Each row was made from one path, in order. Every step used is in the known rows, and no mark comes twice. Write each row's path.
In the rows, 100 means zero.
Known rows:
T, Z: 99, 105, 94, 104, 90, 112, 80, 99, 101, 100, 105, 92, 114, 109, 93, 112, 105, 104, 97, 104, 97, 99, 115, 102, 93, 104, 118, 105, 103, 90
R, N, Z, S: 85, 102, 84, 111, 85, 113, 54, 120, 91, 99, 105, 87, 83, 110, 86, 107, 104, 99, 81, 95, 116, 85, 94, 92, 99, 101, 125, 106, 115, 74
R, V, P, L, Z, N: 102, 89, 102, 123, 86, 93, 94, 123, 83, 84, 120, 97, 102, 97, 97, 96, 90, 83, 107, 93, 97, 99, 120, 119, 93, 104, 112, 96, 76, 84
M, A: 89, 93, 120, 96, 98, 116, 95, 104, 107, 101, 75, 100, 111, 104, 105, 102, 91, 106, 94, 104, 102, 109, 120, 96, 100, 97, 99, 104, 95, 106
N, R, V, K: 84, 120, 74, 99, 134, 102, 92, 112, 101, 93, 73, 96, 98, 123, 99, 101, 82, 80, 87, 112, 89, 74, 75, 114, 90, 108, 120, 84, 75, 91
N, R, V, K, A, M: 78, 126, 51, 101, 113, 106, 81, 137, 100, 80, 105, 101, 86, 108, 103, 100, 78, 74, 96, 106, 94, 75, 84, 107, 89, 111, 102, 105, 73, 94
P, V, R, N: 78, 114, 90, 105, 147, 101, 95, 116, 97, 98, 89, 96, 87, 124, 76, 110, 91, 87, 76, 122, 91, 71, 84, 111, 103, 101, 93, 99, 94, 85
R, V, P, L, Z, S: 95, 100, 83, 126, 85, 79, 71, 124, 96, 92, 110, 89, 99, 103, 105, 94, 102, 75, 105, 88, 99, 103, 112, 109, 95, 92, 121, 96, 98, 75
R, V, P, L: 96, 106, 102, 114, 114, 76, 103, 112, 102, 87, 106, 92, 109, 106, 105, 96, 89, 76, 104, 95, 96, 97, 99, 116, 97, 101, 104, 99, 86, 82
S, Z, N, R, V, K: 72, 112, 86, 92, 109, 109, 111, 114, 84, 88, 83, 95, 98, 114, 83, 104, 70, 84, 100, 111, 95, 74, 63, 126, 92, 124, 113, 81, 49, 116
S, Z, L, P, V: 81, 98, 120, 96, 90, 103, 104, 120, 91, 96, 120, 89, 108, 83, 62, 111, 78, 84, 114, 120, 89, 84, 103, 124, 118, 109, 88, 108, 67, 100
Z, S: 91, 98, 94, 105, 85, 96, 84, 100, 102, 107, 101, 96, 92, 92, 100, 95, 110, 100, 95, 91, 108, 110, 88, 93, 102, 94, 107, 95, 105, 103
P, V, R: 86, 105, 93, 92, 136, 104, 104, 107, 99, 107, 92, 100, 98, 105, 83, 104, 98, 84, 85, 118, 88, 85, 83, 110, 106, 95, 93, 93, 101, 100
T, Z, L, P: 95, 92, 111, 108, 78, 115, 79, 109, 100, 97, 123, 87, 127, 83, 88, 115, 101, 95, 107, 119, 97, 91, 128, 111, 104, 104, 113, 110, 78, 73
N, R, V: 91, 108, 79, 97, 131, 88, 101, 105, 100, 94, 76, 93, 95, 114, 118, 105, 94, 81, 87, 105, 91, 84, 83, 108, 98, 111, 114, 87, 91, 86
N, Z, L, P, V, K, A: 81, 99, 78, 99, 81, 150, 66, 150, 84, 94, 129, 91, 115, 83, 46, 106, 72, 83, 97, 127, 89, 74, 117, 115, 114, 104, 101, 118, 78, 81
G, M, A: 87, 82, 114, 103, 91, 128, 91, 96, 105, 106, 72, 118, 113, 93, 119, 103, 88, 111, 85, 120, 101, 101, 103, 94, 96, 101, 96, 102, 98, 114
N, R, V, P, L: 89, 110, 95, 106, 134, 75, 108, 107, 105, 91, 93, 85, 104, 100, 112, 100, 88, 67, 95, 108, 95, 74, 83, 118, 103, 104, 113, 92, 83, 75
N, R: 93, 106, 94, 93, 120, 98, 105, 94, 104, 105, 88, 92, 94, 94, 106, 104, 99, 91, 91, 112, 99, 78, 86, 102, 106, 103, 108, 93, 98, 92
T, Z, L: 103, 94, 86, 103, 84, 127, 78, 100, 101, 97, 113, 88, 124, 91, 84, 116, 105, 100, 93, 109, 103, 86, 127, 105, 94, 111, 115, 109, 90, 89
R, N, Z, L, P, V, K: 76, 111, 100, 114, 106, 136, 52, 144, 85, 91, 120, 89, 101, 105, 36, 113, 68, 85, 86, 128, 93, 56, 110, 120, 104, 104, 117, 113, 70, 63
T, K: 98, 109, 104, 103, 98, 99, 92, 97, 106, 105, 104, 101, 103, 103, 80, 108, 98, 106, 105, 106, 81, 99, 97, 109, 98, 102, 107, 99, 96, 101
V, K: 93, 112, 93, 102, 104, 112, 91, 107, 101, 98, 98, 103, 103, 109, 80, 97, 87, 98, 99, 109, 98, 91, 93, 106, 92, 98, 105, 96, 84, 105
R, V, P, L, Z: 104, 101, 90, 120, 100, 81, 87, 123, 94, 85, 110, 94, 106, 111, 106, 97, 92, 75, 108, 96, 91, 95, 123, 116, 94, 98, 115, 101, 92, 71
R, V, K, A, M: 85, 121, 58, 107, 93, 107, 76, 144, 97, 75, 121, 109, 91, 113, 97, 96, 80, 84, 104, 96, 96, 98, 100, 105, 83, 109, 96, 112, 76, 102
Z, N, R: 91, 92, 104, 94, 105, 112, 111, 97, 91, 104, 96, 95, 90, 79, 98, 102, 98, 99, 90, 109, 104, 82, 80, 104, 104, 108, 104, 90, 82, 104
P, L: 99, 99, 92, 110, 90, 85, 105, 96, 106, 100, 104, 91, 95, 93, 93, 93, 97, 90, 102, 87, 111, 91, 99, 106, 106, 101, 88, 111, 87, 98
M, A, K: 91, 109, 128, 94, 95, 110, 91, 112, 109, 91, 78, 113, 100, 94, 91, 113, 92, 106, 97, 101, 93, 98, 127, 92, 98, 96, 97, 102, 108, 113
P, V, K: 86, 119, 95, 104, 116, 116, 83, 113, 95, 102, 100, 101, 98, 112, 55, 99, 77, 97, 91, 109, 85, 87, 91, 113, 96, 96, 101, 96, 84, 108

Write each row's path:
98, 86, 86, 111, 81, 101, 100, 102, 89, 103, 107, 88, 82, 78, 92, 96, 98, 86, 94, 98, 112, 70, 104, 111, 108, 105, 102, 103, 73, 91	P, L, Z, N, R
86, 98, 41, 115, 83, 116, 93, 135, 84, 85, 99, 91, 90, 102, 89, 92, 80, 74, 92, 101, 102, 70, 100, 119, 99, 118, 100, 104, 50, 92	P, L, Z, N, R, V, K, A
94, 107, 78, 102, 84, 110, 97, 111, 103, 99, 109, 100, 107, 98, 86, 108, 97, 105, 105, 110, 80, 102, 105, 106, 104, 108, 91, 110, 94, 103	T, K, A
87, 100, 114, 99, 130, 102, 109, 112, 89, 90, 100, 97, 103, 93, 110, 106, 88, 87, 92, 115, 89, 88, 80, 115, 95, 110, 120, 78, 80, 89	Z, N, R, V, P
106, 93, 82, 117, 77, 91, 89, 106, 98, 99, 109, 92, 93, 98, 93, 94, 102, 86, 106, 89, 107, 88, 125, 106, 103, 96, 98, 112, 94, 88	P, L, Z
82, 94, 110, 96, 124, 106, 104, 118, 98, 103, 108, 94, 110, 80, 76, 108, 95, 74, 95, 133, 88, 79, 95, 120, 118, 95, 89, 100, 78, 83	Z, L, P, V, R
81, 88, 103, 89, 117, 123, 82, 128, 90, 105, 115, 89, 113, 81, 69, 113, 95, 72, 89, 134, 92, 67, 101, 116, 117, 96, 107, 104, 94, 73	N, Z, L, P, V, R
86, 107, 127, 107, 104, 91, 95, 117, 94, 104, 112, 98, 97, 97, 78, 101, 87, 93, 104, 111, 81, 102, 99, 112, 115, 92, 94, 102, 88, 86	L, P, V
81, 115, 49, 96, 121, 113, 96, 126, 99, 87, 79, 96, 102, 118, 103, 100, 80, 78, 89, 115, 88, 79, 82, 111, 97, 115, 105, 95, 74, 93	N, R, V, K, A
89, 90, 113, 93, 77, 106, 118, 102, 84, 95, 110, 98, 99, 91, 84, 103, 90, 104, 112, 99, 106, 100, 88, 112, 102, 115, 93, 97, 74, 126	S, Z, N
82, 100, 106, 111, 102, 125, 61, 138, 83, 92, 122, 84, 99, 95, 56, 117, 81, 87, 87, 119, 95, 64, 118, 114, 112, 107, 111, 117, 87, 59	R, N, Z, L, P, V
91, 108, 69, 100, 91, 124, 95, 121, 97, 93, 103, 103, 108, 105, 85, 95, 85, 97, 101, 112, 97, 95, 100, 103, 99, 105, 89, 107, 82, 106	V, K, A
89, 90, 111, 98, 92, 126, 70, 129, 86, 102, 127, 88, 108, 79, 61, 112, 88, 86, 95, 117, 92, 79, 117, 112, 115, 101, 111, 110, 94, 74	N, Z, L, P, V
97, 90, 107, 111, 95, 101, 102, 108, 88, 99, 119, 89, 94, 70, 93, 99, 94, 84, 102, 113, 105, 71, 106, 114, 107, 99, 111, 96, 78, 81	V, P, L, Z, N, R
96, 105, 83, 113, 120, 79, 91, 117, 97, 91, 97, 87, 100, 107, 112, 102, 91, 66, 99, 109, 91, 72, 108, 118, 100, 99, 121, 94, 90, 62	N, R, V, P, L, Z
103, 84, 86, 91, 87, 134, 76, 111, 92, 97, 113, 91, 110, 83, 83, 111, 102, 93, 91, 105, 110, 76, 117, 100, 100, 108, 117, 107, 106, 87	N, Z, L
83, 102, 106, 101, 96, 139, 63, 135, 87, 101, 124, 91, 112, 88, 42, 107, 76, 84, 95, 124, 89, 70, 109, 118, 107, 98, 115, 106, 78, 78	N, Z, L, P, V, K
97, 85, 92, 102, 92, 116, 96, 106, 84, 104, 102, 97, 89, 85, 99, 104, 101, 97, 94, 110, 101, 79, 107, 104, 102, 105, 114, 91, 87, 93	L, Z, N, R
89, 102, 67, 118, 96, 105, 87, 119, 87, 92, 94, 91, 88, 107, 84, 93, 80, 74, 93, 98, 102, 67, 96, 124, 92, 111, 115, 92, 53, 91	P, L, Z, N, R, V, K
105, 81, 93, 118, 62, 102, 95, 107, 87, 98, 119, 94, 87, 83, 85, 92, 99, 96, 105, 86, 113, 93, 118, 109, 102, 104, 96, 109, 77, 98	P, L, Z, N
78, 101, 107, 99, 111, 83, 127, 109, 90, 86, 103, 84, 101, 91, 95, 104, 76, 73, 107, 107, 101, 73, 71, 130, 104, 120, 105, 89, 56, 100	S, Z, N, R, V, P, L
74, 109, 75, 112, 91, 148, 56, 159, 82, 86, 127, 88, 103, 100, 41, 112, 66, 86, 87, 131, 92, 60, 116, 116, 111, 111, 100, 125, 69, 64	R, N, Z, L, P, V, K, A
76, 99, 77, 103, 111, 112, 66, 120, 95, 101, 95, 88, 88, 111, 92, 109, 110, 87, 75, 112, 114, 72, 78, 95, 101, 97, 122, 97, 114, 72	V, R, N, Z, S
99, 92, 82, 112, 71, 101, 69, 111, 95, 105, 105, 97, 91, 97, 99, 97, 114, 98, 99, 93, 104, 106, 114, 93, 98, 89, 115, 98, 113, 92	L, Z, S
94, 93, 93, 90, 85, 112, 109, 103, 97, 92, 107, 92, 111, 87, 83, 110, 91, 92, 109, 108, 107, 81, 103, 111, 103, 116, 94, 106, 78, 113	S, Z, L
87, 89, 119, 94, 78, 98, 111, 112, 95, 93, 116, 91, 116, 81, 86, 109, 88, 87, 123, 118, 102, 87, 104, 118, 115, 110, 92, 107, 67, 96	S, Z, L, P
